Each row was made from one small tree. The marks that hang from a mark follow it in brackets, in alphabetical order. Every link used is in the known rows. Write each row's tree.
Known rows
nafu[mevode]: +4.35; -2.68; -1.93; -0.53; -2.68; -4.63; +4.23; -0.57; +1.62; -2.77; +0.75; -2.52; -2.89; +2.30; +0.92; +2.75; -2.61; +1.49; -2.62
gumu[dulutim]: +5.14; -3.86; +2.93; +2.05; -3.98; +1.92; +3.92; -3.42; -0.90; -0.47; +3.11; -3.21; -3.90; +2.54; +1.21; +3.33; -0.75; +1.72; +3.86
nafu[fumalik]: +2.72; -2.27; -1.65; -1.28; -1.09; -1.32; +6.62; -1.86; -0.39; -3.23; -0.37; -4.15; -3.98; -0.61; +2.05; +0.64; +0.42; +2.31; -4.10
nafu[fumalik gumu[dulutim] mevode[fibo[vuten]]]: +2.96; +0.13; -5.46; -2.07; -5.22; -3.49; +5.59; +1.72; -3.12; -8.10; -5.11; +0.64; -0.88; -3.84; -1.31; -3.53; -0.96; -0.41; -5.67
fumalik[dulutim[mevode] nafu[gumu]]: -1.04; -0.37; +2.59; -0.01; +4.41; -0.59; -1.11; -1.97; -3.83; -2.05; +2.53; -3.12; +0.74; +4.96; -0.34; +3.96; -0.09; +3.75; +0.56
dulutim[gumu mevode[fibo[vuten]]]: +2.73; -3.00; -2.24; +0.56; -0.91; -4.56; +0.09; +1.21; +3.54; -2.55; +1.00; +0.21; -3.59; -2.97; +4.52; -4.25; +2.53; +0.79; +0.68
dulutim[gumu mevode]: +3.30; -4.77; -1.57; +0.21; +0.52; -5.21; +1.66; -1.28; +5.03; -2.49; +3.93; -1.38; -4.06; -0.85; +3.48; +0.91; +2.16; +0.74; -0.41
mevode[fibo[vuten[pivez]]]: +1.55; +0.72; -1.09; +0.13; -4.30; +0.90; +2.54; +1.02; -1.82; -2.29; -5.15; -1.59; -2.22; -0.11; +4.66; -4.27; -0.17; +1.05; +2.86
gumu[dulutim[mevode[fibo[vuten[pivez]]]]]: +5.87; -3.01; +3.20; +2.89; -4.61; +1.91; +2.68; -1.96; -2.06; -1.43; +0.77; +0.65; -5.54; +0.99; +1.89; +0.09; -1.80; -0.08; +3.79
vuten[pivez]: +2.16; -1.19; +0.63; -1.42; -2.89; +1.45; +5.94; -3.29; -0.46; -3.54; -2.69; -3.75; -2.40; +3.37; +3.12; +4.38; -1.33; -0.63; +2.10
fumalik[nafu[gumu mevode[fibo[vuten[pivez]]]]]: -1.03; +2.35; -1.86; -3.08; -0.84; -1.27; +2.24; +0.93; -3.63; -5.24; -4.21; -2.03; +2.31; +2.95; -0.15; -0.43; -1.85; +1.74; -0.36
dulutim[mevode[fibo]]: +3.42; -2.18; -0.50; +3.89; -1.71; -2.41; +2.46; +0.04; +0.72; -0.73; +0.30; +1.90; -6.93; +1.04; +3.91; -2.53; -1.44; +1.48; +0.73
gumu[dulutim[mevode[fibo[vuten]]]]: +5.96; -3.46; +2.73; +3.59; -4.15; +0.89; +1.90; -1.40; -1.56; -0.52; +1.96; +0.54; -5.81; +0.71; +1.93; -0.79; -1.33; +1.02; +3.31
fumalik[dulutim[gumu] nafu[mevode[fibo[vuten]]]]: +0.09; -0.29; +3.28; -2.61; +2.54; -0.67; -1.50; -0.43; -1.96; -2.36; +3.33; -5.13; +3.24; +2.04; -0.49; +1.90; +0.51; +4.02; +1.75
nafu[fumalik[dulutim[mevode[fibo]]] gumu]: +0.04; -0.59; -3.72; -0.32; +0.45; -2.84; +4.24; -0.68; -2.23; -5.75; -2.25; -1.16; -1.93; -1.45; +0.94; -0.51; +1.51; +1.31; -4.84
pivez[vuten]: +0.01; -0.75; -0.83; +2.41; -0.34; -0.55; +1.86; +0.19; +2.60; -1.69; -1.16; -2.32; -3.90; +0.10; +2.25; +1.41; +2.02; +2.85; +1.69
mevode[fibo]: +1.37; -0.30; -1.01; +2.69; -3.42; +0.11; +3.76; +0.24; -0.21; -0.70; -1.74; -0.92; -3.95; +1.01; +4.25; -3.38; -0.40; +2.53; +3.33
fibo[mevode vuten[pivez]]: +1.32; -0.65; +0.37; -5.31; +0.18; -4.07; +2.53; -2.39; +0.47; -1.81; -6.03; -2.27; -0.54; -0.21; +6.00; -2.06; +1.20; -2.54; -0.96
dulutim[gumu mevode[fibo[vuten[pivez]]]]: +2.65; -2.53; -1.76; -0.14; -1.34; -3.59; +0.81; +0.66; +3.09; -3.46; -0.19; +0.34; -3.34; -2.75; +4.52; -3.38; +2.07; -0.28; +1.13
fumalik[dulutim nafu[gumu]]: -2.22; +0.51; +2.26; -1.33; +3.62; +0.88; -0.21; -2.24; -4.23; -2.10; +1.62; -5.74; +2.98; +5.31; -0.35; +4.44; +0.74; +4.47; +1.80

Write each row's tree
-0.45; -0.73; -3.86; -1.92; +0.47; -2.35; +4.85; -1.56; -2.09; -5.80; -2.04; -4.03; -0.17; -0.70; +0.58; +1.61; +2.20; +1.86; -4.84
nafu[fumalik[dulutim] gumu]
+5.80; -3.66; +3.13; +4.36; -4.02; +1.22; +3.03; -2.18; -1.12; -0.38; +2.79; +0.94; -6.48; +1.46; +1.76; +0.25; -1.75; +0.96; +3.85
gumu[dulutim[mevode[fibo]]]
+0.40; -1.31; -3.65; -1.02; +1.07; -3.37; +4.23; -1.36; -1.85; -5.81; -1.41; -2.23; -1.69; -0.93; +0.54; +1.27; +1.63; +1.33; -5.73
nafu[fumalik[dulutim[mevode]] gumu]
+3.82; -0.89; -3.01; -0.87; -3.41; -3.44; +7.13; +0.65; -0.60; -5.00; -2.07; -0.53; -4.10; -2.01; +0.48; -2.16; -2.47; +1.17; -5.64
nafu[fumalik mevode[fibo]]
+0.17; -0.39; -4.12; -1.09; +0.32; -3.16; +3.13; +0.07; -2.70; -5.87; -3.09; -1.52; -1.28; -2.21; +1.14; -1.57; +1.94; +1.36; -5.37
nafu[fumalik[dulutim[mevode[fibo[vuten]]]] gumu]
+1.66; -0.71; -7.36; -3.43; -2.14; -6.49; +7.07; +0.43; -0.30; -8.34; -3.83; -1.53; -0.84; -1.62; -0.97; +0.59; -0.75; +0.13; -8.89
nafu[fumalik gumu mevode]
-1.55; +0.74; +2.46; +1.00; +3.59; +0.21; -1.06; -1.02; -4.42; -1.99; +1.29; -1.61; +0.43; +4.23; +0.16; +1.34; -0.27; +3.75; +1.79
fumalik[dulutim[mevode[fibo]] nafu[gumu]]
+2.49; -0.37; -4.04; +0.90; -5.54; -3.20; +4.30; +0.80; -1.09; -5.59; -2.76; +1.35; -1.08; +0.42; -0.47; -0.80; -1.96; -0.22; -0.06
nafu[gumu[dulutim] mevode[fibo]]
-0.07; -0.49; +3.63; -1.81; +2.71; -0.40; -0.38; -1.18; -1.54; -2.23; +4.22; -4.74; +2.60; +2.75; -0.71; +2.96; +0.08; +4.00; +2.25
fumalik[dulutim[gumu] nafu[mevode[fibo]]]
+2.24; -2.35; -2.47; +1.39; -2.66; -2.05; +3.16; -1.61; -0.58; -3.80; -0.43; -0.49; -2.47; +1.60; +1.05; +1.62; +0.33; +0.33; +0.57
nafu[gumu[dulutim[mevode]]]
+3.29; -1.33; -1.81; -2.68; -1.52; -3.78; +3.45; +0.97; -0.71; -5.38; -0.56; -2.62; -0.99; -3.87; +0.18; -1.85; +0.14; +1.55; -5.33
nafu[fumalik[dulutim[gumu]] mevode[fibo[vuten]]]
-1.39; +0.90; +2.08; +0.25; +3.43; -0.10; -2.19; -0.22; -4.91; -2.11; +0.48; -2.00; +1.08; +3.51; +0.40; +0.31; +0.16; +3.80; +1.30
fumalik[dulutim[mevode[fibo[vuten]]] nafu[gumu]]
+2.16; -1.34; -3.46; +0.33; -2.76; -1.49; +6.08; -1.04; -2.37; -6.08; -2.41; +0.47; -3.46; -2.13; +0.31; -1.43; +0.59; +0.09; -3.34
nafu[fumalik gumu[dulutim[mevode[fibo]]]]
+3.54; -1.67; -4.73; -2.39; -3.75; -4.15; +7.17; -0.75; -1.67; -8.04; -2.15; -0.93; -1.27; -1.65; -2.33; +1.62; -1.31; -0.47; -6.71
nafu[fumalik gumu[dulutim] mevode]
+0.86; +0.89; -5.73; -2.67; -2.03; -4.89; +3.76; +2.11; -2.94; -7.76; -4.94; -0.93; +0.66; -3.12; -0.68; -2.64; -0.04; +0.83; -7.12
nafu[fumalik[dulutim] gumu mevode[fibo[vuten]]]
-0.18; +0.61; +0.48; -0.58; -0.13; +0.70; +0.75; -0.29; -4.13; -2.83; -1.03; -1.91; +0.45; +2.90; +0.33; -0.68; -0.28; +2.84; +2.07
fumalik[nafu[gumu[dulutim[mevode[fibo[vuten]]]]]]
+0.38; -2.29; +4.88; -0.81; +5.13; -0.37; -1.60; -2.71; -1.01; -0.97; +6.27; -4.68; +0.46; +3.43; +0.38; +4.40; +1.26; +4.02; +2.05
fumalik[dulutim[gumu mevode] nafu]
+2.29; -1.18; -3.85; -0.46; -2.92; -1.78; +4.97; -0.27; -2.83; -6.21; -3.23; +0.07; -2.78; -2.86; +0.50; -2.46; +1.03; +0.14; -3.93
nafu[fumalik gumu[dulutim[mevode[fibo[vuten]]]]]
+2.53; -3.24; -1.71; +1.67; -0.72; -4.17; +1.67; +0.13; +4.21; -2.33; +2.21; +0.78; -4.54; -1.94; +4.21; -2.79; +1.87; +0.74; +1.40
dulutim[gumu mevode[fibo]]
+3.84; -3.17; -1.16; -3.04; -0.09; -4.39; +4.99; -1.47; +0.76; -5.31; +2.39; -4.24; -1.44; -1.70; -0.84; +3.31; -0.19; +1.51; -6.38
nafu[fumalik[dulutim[gumu]] mevode]
+0.47; -1.55; +3.75; -2.87; +3.58; -1.12; -0.37; -2.16; -0.97; -2.33; +5.40; -6.28; +2.94; +3.55; -1.22; +5.52; +0.24; +3.98; +1.01
fumalik[dulutim[gumu] nafu[mevode]]
+2.61; -2.64; -0.19; -1.06; +0.78; -2.00; +2.82; -1.05; -0.45; -3.47; +1.25; -3.18; -2.91; -2.95; +2.02; -0.78; +2.16; +2.09; -3.55
nafu[fumalik[dulutim[gumu mevode[fibo[vuten]]]]]
+2.67; -4.37; +1.97; +0.92; +2.14; -2.71; -0.15; -2.61; +2.12; -1.11; +5.55; -3.61; -2.30; +1.13; +2.31; +3.93; +2.08; +2.20; +0.95
fumalik[dulutim[gumu mevode]]
-0.82; -1.44; +4.54; -2.09; +4.32; +1.09; -0.73; -2.99; -1.40; -0.97; +5.39; -7.28; +2.70; +3.74; +0.37; +4.89; +2.10; +4.74; +3.33
fumalik[dulutim[gumu] nafu]
+1.40; -0.90; -4.99; -3.01; -0.57; -5.53; +5.34; -0.42; -1.47; -7.74; -2.02; -2.57; +0.21; -0.98; -1.70; +2.52; -0.40; +0.77; -8.17
nafu[fumalik[dulutim] gumu mevode]
+3.92; -0.17; -3.02; -2.70; -4.04; -2.87; +6.28; +1.17; -1.74; -6.13; -4.50; -0.97; -2.87; -2.78; +0.77; -2.79; -2.31; +0.14; -5.92
nafu[fumalik mevode[fibo[vuten[pivez]]]]
